Each row was made from one path, in order. Every step used is in the known rows, and no mark comes twice. Write each row's path.
Known rows
telel-feret-gizu-vemedid: -8.5, -1.3, -11.8, -13.9, -10.3, 32.4, 13.5, 20.1, 2.8, 9.4, -14.4, -4.5, -10.2, 14.5, 20.4, 31.5, -2.5, 6.4, -3.5, -13.6, 24.0, 29.6, -16.5
dileru-pabuv-tafola-vemedid-telel: -11.5, 4.2, 14.1, 6.1, -5.4, -28.1, 1.3, 2.6, -2.2, 18.8, -5.7, -15.4, 15.0, -11.9, -20.8, -9.0, 4.3, 8.5, -23.2, 20.2, -18.5, -16.7, 27.3
tafola-vemedid-kufom-pabuv: -7.6, -2.4, 10.3, 34.7, -11.3, -13.3, 4.6, -10.5, -30.1, 0.0, 0.8, -6.0, -11.2, 30.4, 1.7, -18.0, 3.4, -10.1, -37.6, 18.2, 16.1, 8.6, -17.8
dileru-vemedid-tafola: 23.1, -21.3, -13.1, 37.2, 18.0, 25.5, 12.2, 2.6, 2.9, -32.3, 3.5, 3.2, 30.6, 0.8, 17.6, 5.9, 5.2, -0.2, 19.2, 0.5, 4.7, -9.0, 10.9
telel-vemedid-kufom-pabuv: -15.3, 7.0, -10.1, 41.1, -22.6, 6.6, 11.8, -17.8, -22.1, -14.8, 9.8, 0.7, -4.7, 17.0, 16.7, -31.5, -5.0, 1.0, -15.3, 0.6, 13.0, 12.0, -27.7
feret-telel-vemedid-kufom-pabuv-dileru: 11.2, 3.0, 6.7, 5.3, -17.0, 5.6, -17.5, -10.5, -6.1, 0.0, 17.0, 25.7, -9.1, -0.8, -11.0, -7.1, -2.8, 27.6, 20.1, 1.7, 7.8, 5.4, -41.8
dileru-pabuv: -9.4, -13.1, -32.9, -16.0, 9.9, 2.1, 15.4, -14.8, -17.4, -9.5, -5.4, 12.3, 8.7, -12.1, 33.6, -35.0, 7.1, 10.6, 25.8, -21.0, 4.7, 4.4, 10.4
telel-feret-gizu: -4.9, 13.4, -17.3, -34.4, 14.2, 41.7, 12.2, 11.0, -8.6, 8.1, -21.5, -0.9, -17.3, 20.1, 33.9, 4.6, -22.1, -10.8, -1.1, -15.2, 7.0, 13.3, -13.7
feret-telel-vemedid-tafola-pabuv-dileru: 26.9, -14.9, 9.0, 0.0, -7.6, 6.7, -23.2, 3.6, 40.6, -0.8, 9.6, 22.2, 5.1, -7.0, -13.4, 9.8, -17.8, 27.6, 19.1, 28.3, -14.8, -15.0, -25.1
kufom-vemedid-dileru-pabuv-tafola: -9.5, -14.3, -15.7, 2.8, 14.4, -19.1, 6.9, -20.2, -4.2, -34.3, -8.6, 9.7, 6.3, -22.0, -19.6, -18.1, 3.9, -25.5, 31.0, -27.5, -0.4, 1.5, 25.6
pabuv-tafola-vemedid: -15.1, 4.0, 29.5, 6.3, 0.5, -16.2, -8.0, 5.6, 0.3, 8.1, 4.2, -2.3, 13.0, 38.6, -16.8, 6.7, 6.2, -25.5, -18.9, -1.0, 4.2, -13.8, 18.6
feret-telel: 0.9, -8.6, 6.1, -29.6, 2.3, 10.2, -9.2, 13.7, 5.7, 4.8, -0.7, 22.8, -0.8, 11.7, 23.9, 7.8, 0.5, -0.1, 9.0, -1.8, 10.8, -10.2, -6.9
feret-gizu-vemedid-kufom: -7.2, -3.6, -2.3, 5.1, -4.8, 23.6, 12.2, -9.5, -8.7, -7.0, -5.1, -13.5, -5.2, -17.2, 7.9, 4.2, 22.0, 15.9, -17.5, 6.0, 8.6, 39.9, -22.3
tafola-vemedid-telel: -12.4, 12.0, 14.4, -0.7, -2.1, -23.0, 6.9, 18.5, 12.3, 12.4, -8.4, -10.3, 16.8, 1.2, -7.1, -0.3, 9.7, -2.7, -36.5, 41.0, -17.7, -27.2, 14.2
vemedid-dileru: -10.3, 2.6, -11.2, -27.4, 17.9, -11.4, -2.4, -6.6, 8.8, -31.8, -6.1, 10.6, -3.2, -7.4, 7.9, -12.7, 19.8, -31.6, 6.7, -10.3, -1.7, -11.2, 14.2
vemedid-kufom: -8.1, 8.8, -15.0, -3.7, 15.6, -3.6, 11.2, -21.7, -8.5, -11.1, -5.7, -4.8, 3.2, -3.8, 11.8, -27.2, 14.4, 0.0, -12.1, 1.2, -7.0, -9.0, -7.0
feret-gizu-vemedid: -17.4, -13.6, 3.1, -4.9, -7.9, 33.4, 8.3, 14.9, 1.6, -6.9, -1.4, -1.5, -0.3, -1.2, 16.7, 19.3, 17.9, 2.4, 4.4, -10.3, 23.1, 48.6, -9.6
kufom-pabuv-tafola-vemedid: -18.7, -4.9, 36.5, 33.2, -11.9, -14.9, -11.9, 7.3, -17.8, 7.6, 11.1, -4.9, 0.3, 51.1, -18.0, 2.3, -3.4, -31.5, -21.8, -7.7, 20.4, 6.6, 11.1
telel-feret: -7.1, 14.7, -28.8, -25.6, 10.5, 1.6, 13.8, 8.8, 2.2, 10.4, -16.0, 3.0, -1.7, 32.4, 24.9, -0.4, -16.9, -10.2, 0.4, -19.9, 6.6, -28.2, -0.7
tafola-pabuv-dileru-vemedid-telel-feret-gizu: 34.4, 0.1, -2.8, -28.5, 7.1, 25.6, -1.1, 6.6, 4.4, 30.1, -6.5, -17.1, -25.8, -32.7, 5.3, 22.8, -29.1, 16.7, 8.0, 14.6, -15.8, 19.8, -7.6
gizu-feret-telel-vemedid-kufom-pabuv-dileru: 17.9, 14.4, 10.0, 8.6, -5.7, -11.1, -27.5, -2.7, -13.5, 17.4, 26.4, 27.9, -15.7, 2.2, -14.8, -2.3, 7.2, 38.2, 14.0, -10.9, 4.4, 4.9, -50.7
vemedid-tafola-pabuv-dileru: 16.1, -20.1, -1.8, -2.3, 17.8, -6.3, -17.9, -7.2, 30.1, -8.5, 4.1, 3.6, 7.0, -9.8, -21.5, -7.8, -2.0, 8.9, 20.3, 9.0, -15.2, -7.8, -2.5
kufom-pabuv-dileru-vemedid-telel: 16.3, -10.9, 5.8, 14.5, -0.1, -2.0, -4.7, 4.2, -5.2, 0.9, 19.8, -4.4, 7.5, -33.9, -12.5, 1.2, 9.9, 13.1, 31.8, -1.6, 2.0, 8.9, 10.6

Which path is each row?
-17.0, 14.4, 29.9, 8.5, -3.4, -28.0, -5.1, 14.5, 11.9, 16.9, -2.7, -18.7, 17.0, 6.0, -31.2, 5.4, 5.3, -10.5, -35.0, 24.0, -18.5, -24.5, 25.8 => pabuv-tafola-vemedid-telel
25.8, 11.6, -8.9, -31.4, 13.9, 35.9, 5.1, 13.2, -0.5, 16.9, -8.3, -6.6, -9.5, -28.0, 6.1, 22.4, -15.9, 17.2, 21.3, 1.0, -10.8, 10.0, -9.4 => pabuv-dileru-vemedid-telel-feret-gizu
-4.4, -8.9, -34.3, -28.9, 14.7, -11.0, 7.2, -21.3, -11.0, -29.1, -8.3, 13.8, -3.3, -29.9, 22.2, -32.0, 15.3, -4.8, 24.0, -16.7, -2.7, -0.7, 16.2 => vemedid-dileru-pabuv
-4.0, 6.1, 1.7, -8.2, -21.9, 19.7, 1.3, 13.3, 14.5, -2.6, 7.2, 31.3, 9.4, 16.9, 29.7, 5.9, -11.0, 10.3, 7.3, 8.5, 6.9, -15.0, -23.2 => feret-telel-vemedid
-15.6, -7.9, -11.6, -4.9, 8.8, -3.0, 0.6, -17.6, -15.6, -2.6, 3.7, 1.1, 9.0, -4.1, 2.8, -25.3, 5.5, 0.0, 26.4, -39.8, 1.8, 6.2, 25.8 => dileru-pabuv-tafola
-3.2, 26.4, 15.5, -14.7, 0.6, 15.5, 2.1, 22.5, 0.1, 31.0, -21.2, -22.5, -12.8, 16.7, -8.6, 24.3, -26.6, -7.0, -36.3, 14.2, -12.3, -1.5, -0.5 => pabuv-tafola-vemedid-telel-feret-gizu
-10.4, -2.7, 30.0, 13.9, -5.1, -26.0, -19.3, -1.5, -6.5, -16.7, 4.1, -0.5, -14.7, 28.0, -26.8, 4.6, 8.1, -46.2, -22.1, -3.4, 11.8, 0.3, 17.3 => kufom-pabuv-tafola-vemedid-dileru
-4.9, -2.6, -10.7, 25.5, -21.7, 22.6, 11.1, -0.6, -27.4, 7.0, -7.6, -15.5, -30.3, 16.6, 13.4, 7.8, -5.9, 10.0, -24.2, -7.2, 30.9, 45.0, -35.1 => telel-feret-gizu-vemedid-kufom-pabuv
16.8, 11.3, -13.3, -17.0, 7.4, 39.4, 18.9, 16.8, -8.6, 14.6, -15.0, -16.1, -10.8, -14.6, 29.2, 18.9, -22.6, 5.6, -1.9, 5.8, -5.2, 12.3, -2.7 => dileru-vemedid-telel-feret-gizu
-0.9, 19.2, -9.9, -7.3, -7.2, -26.9, 9.1, 8.7, -1.9, 34.3, -19.2, -17.0, 1.7, 8.3, -11.0, 5.5, -20.2, 13.9, -27.9, 12.2, -17.3, -35.8, 17.2 => dileru-pabuv-tafola-vemedid-telel-feret
22.4, -14.4, -5.1, -12.7, 18.0, 10.4, -2.6, -5.4, -2.3, -10.0, 22.3, 15.3, 17.8, -19.6, 2.2, 7.2, 17.1, 5.7, 57.7, -22.9, 7.7, 3.9, 7.9 => pabuv-dileru-vemedid
-7.4, 7.3, 24.9, -9.2, 6.9, -28.2, -14.6, -0.9, 8.5, -15.2, -0.6, 1.4, -2.0, 16.5, -27.1, 8.3, 14.3, -43.2, -19.7, 3.1, -4.2, -18.0, 23.3 => pabuv-tafola-vemedid-dileru
-10.0, -5.9, -12.4, -16.1, 12.4, -15.7, -7.4, -23.9, -9.0, -21.1, 0.7, 2.0, -2.3, -20.1, -8.3, -21.0, 11.8, -14.7, 24.4, -36.3, -4.6, 1.9, 31.1 => vemedid-dileru-pabuv-tafola
-12.9, 3.7, -15.2, -2.8, -4.7, -7.6, -1.1, -23.4, -3.6, -24.9, 6.4, 10.0, 4.4, -16.4, -3.8, -21.2, 4.2, -4.9, 21.9, -30.0, -7.5, -2.3, 18.8 => telel-vemedid-dileru-pabuv-tafola
15.4, -30.6, -4.2, 15.9, 19.3, -10.3, -3.9, -3.6, 34.5, -22.9, -4.5, 11.0, 16.6, -13.0, -32.7, -2.9, -10.7, -2.4, 28.6, 19.0, -12.8, -6.2, -6.7 => kufom-vemedid-tafola-pabuv-dileru
25.3, -14.1, 7.2, -5.3, 3.8, -14.5, -6.6, -2.3, 15.6, 15.0, 15.1, -12.8, 3.2, -51.9, -12.6, 5.0, 4.3, 17.6, 19.7, 20.3, -20.1, -1.7, 17.6 => tafola-pabuv-dileru-vemedid-telel
24.7, -5.7, 6.0, 28.4, -7.4, -5.1, -15.6, 15.0, 24.5, 14.8, 10.6, 14.8, -5.7, 13.1, 13.3, 10.4, -18.4, 25.0, -23.1, 27.7, -12.2, -12.8, -27.8 => gizu-feret-telel-vemedid-tafola-pabuv
-10.0, 13.0, -19.9, -6.9, -14.3, -14.2, 16.6, 25.1, 21.2, 21.7, -17.2, -14.5, 4.7, 2.2, -0.3, 23.0, 0.0, 16.4, -19.8, 6.9, 0.2, -21.0, 3.7 => gizu-vemedid-telel-feret
-4.2, 4.6, 9.5, -17.5, 7.8, -23.6, -4.0, 2.8, 8.7, -21.5, -7.0, 9.8, -2.1, 11.6, -2.9, 1.4, 16.7, -35.4, -20.8, 19.1, -2.5, -20.6, 12.3 => tafola-vemedid-dileru
-5.9, 28.5, 6.6, -6.1, -5.6, -25.5, 3.4, 21.2, 13.1, 34.3, -17.1, -20.2, 2.7, 27.0, -20.7, 19.3, -18.2, -4.9, -39.5, 17.3, -16.0, -44.0, 13.8 => pabuv-tafola-vemedid-telel-feret
-12.6, 21.2, -18.0, 13.1, -7.5, 5.7, 17.6, -20.4, -0.5, -14.8, 1.5, 4.7, 13.2, -1.0, 16.4, -26.7, 5.2, 11.4, -12.9, 11.3, -10.7, -13.4, -21.8 => telel-vemedid-kufom
4.5, -12.0, 14.0, 48.2, -4.2, 1.8, -4.5, -24.3, -35.0, -6.0, 21.3, -18.0, -8.2, 7.7, -8.0, -8.2, 2.7, -13.1, 3.5, -29.7, 19.2, 25.7, 9.0 => dileru-vemedid-kufom-pabuv-tafola
31.4, -28.0, 2.1, -8.2, 9.2, -0.5, -11.2, -11.7, 4.4, 5.0, 22.8, 4.7, -0.7, -25.7, 1.9, 6.3, 3.9, 5.3, 41.9, -5.9, 4.2, 13.2, 9.8 => tafola-pabuv-dileru-vemedid
-16.2, -1.0, 7.2, -2.0, -11.2, 16.0, 9.6, 21.9, 13.0, 4.5, -6.6, -17.6, 5.7, -29.8, 0.1, 16.7, 18.6, 14.5, -14.6, 14.9, 0.1, 30.7, 1.8 => feret-gizu-vemedid-telel
-7.1, 4.6, 21.3, 37.0, -27.5, 6.0, -13.6, -11.1, -16.8, 2.8, 16.3, 2.9, -13.1, 23.2, -8.5, -4.9, -13.7, 2.2, -10.0, -10.4, 13.0, 9.3, -20.5 => feret-telel-vemedid-kufom-pabuv-tafola
